Each row was made from one small tree. The marks that hang from a mark follow it in brackets, in the order of their numbers. Every link used is in the known rows. Write each row's tree.
In the rows, zero is written as 128.
Known rows
J_158{J_930{J_591 J_988{J_485}}}: [ 98  67 181 116 183 123 148 123  68 136 114 124 170 160 127  94 100  92]
J_158{J_330{J_591} J_930{J_932 J_988}}: [ 74  89 168 114 124 162 150 129  23 131 120 104 140 174 139 136  93 118]
J_330{J_591{J_930{J_932 J_988{J_485}}}}: [112  62 164 129 146 108 120 135  67 148 128 124 124 181 125  72 143 121]
J_485{J_988}: [112 132 123 126 137 150 111 110 144 129 129 106 121 118 141 132 114 100]
J_591{J_330 J_930{J_932 J_988{J_485}}}: [110 120 174 161 168 107  91 140  83 152 119 103 115 123 107  43 121 106]
J_591{J_330 J_930{J_932 J_988}}: [108 159 174 166 163 135  78 145  95 155 127  93  76 129 113  65  75  93]
J_932{J_330{J_591{J_930}}}: [126 129 145 135 119 153  69 114  54 140 137 132 109 201 125 100 147 102]
J_932{J_330{J_591}}: [123 118 123 127 104 142  85 104  77 123 131 135 117 178 129 106 156 129]
J_932{J_330{J_591{J_930{J_988}}}}: [104 117 151 131 143 153  65 113  93 147 124 110  93 201 126  92 128  91]
J_158{J_330{J_591}}: [115 118 157 110  98 159 139 125 100 137 125 124 151 170 135 154 163 107]
J_930{J_591 J_932 J_988}: [119 104 153 128 163 114 100 130 114 142 129  81  86 133 130  88  69 110]
J_158{J_330 J_930{J_591}}: [104 134 191 112 144 164 135 131  47 137 123 109 168 161 131 146  99  83]
J_930{J_591{J_330} J_988{J_485{J_495}}}: [113 130 175 146 172 117 162 104 144 144 111 108 100 122 124  66 103 106]
J_591{J_330 J_930{J_932 J_988{J_485{J_495}}}}: [103 139 162 161 161 110 138 123  87 144 122 100  77 114 119  48 103 137]
J_591{J_930}: [128 143 152 136 142 137 109 137 107 144 132 126 120 153 124 121 121 102]
J_930{J_932 J_988}: [112 113 129 133 146 114 113 128 117 129 125  93  88 112 130  98  95 136]
J_932{J_330{J_591{J_930{J_988{J_485}}}}}: [110  79 154 129 150 125  76 109  75 142 116 122 132 200 118  69 184 104]
J_930{J_591}: [139 122 155 124 147 124 118 127 131 141 133 117 117 144 132 117 103  98]
J_330{J_591{J_930}}: [128 112 158 126 122 148 128 139  90 151 138 141 119 206 131 123 123  94]

Which tree is each row?
[107  80 145 128 139 109 163 121  67 139 131 123  91 170 138  76 123 149] | J_330{J_591{J_930{J_932 J_988{J_485{J_495}}}}}
[ 95  95 195 143 178 118 119 132  28 139 116 115 142 132 116  46  72 103] | J_158{J_930{J_591{J_330} J_932 J_988{J_485}}}
[111 125 164 150 163 101 143 111 100 140 120  96  85 107 125  44  89 131] | J_930{J_591{J_330} J_932 J_988{J_485{J_495}}}
[113  85 146 136 166  86  49 103  67 131 119  81 118 124 119  41 150 135] | J_930{J_591 J_932{J_330} J_988{J_485}}
[116 156 193 143 153 157 130 137  56 143 127 138 137 155 121  95  53  78] | J_158{J_930{J_591{J_330}}}
[119 115 113 132  98 126  73 110  41 120 139 124 101 161 131  87 143 154] | J_930{J_932{J_330{J_591}}}
[105 105 137 148 162 100  39 113  42 133 123  90 113 135 112  47 165 134] | J_591{J_930{J_932{J_330} J_988{J_485}}}
[103  95 119 132 123 127  76 107  74 123 126 100  83 159 130  82 125 144] | J_930{J_932{J_330{J_591}} J_988}
[112 123 151 142 161 121  91 141  96 146 131  88  82 139 125  93  88 115] | J_591{J_930{J_932 J_988}}
[101 101 138 132 144 128 119  90  76 134 121 122  97 189 130  75 159 130] | J_932{J_330{J_591{J_930{J_988{J_485{J_495}}}}}}
[113  93 159 132 172 116 117 130 123 146 115 113 146 147 117  89 154 101] | J_591{J_930{J_988{J_485}}}
[120 150 131 152 133 122  32 120  32 133 141 105  87 144 118  72 131 131] | J_591{J_930{J_932{J_330}}}
[110 163 183 156 170 151 101 137 139 158 117 102  93 144 111  85  85  66] | J_591{J_330 J_930{J_988}}
[118 102 182 148 170  97 102 133  94 147 117  96 120 114 114  40 109 105] | J_930{J_591{J_330} J_932 J_988{J_485}}
[115  69 167 121 153 127 142 131 103 152 118 131 144 196 125  94 158  96] | J_330{J_591{J_930{J_988{J_485}}}}
[108 111 144 134 166 115 162 115 129 138 117 112 104 141 128  95 131 128] | J_591{J_930{J_988{J_485{J_495}}}}
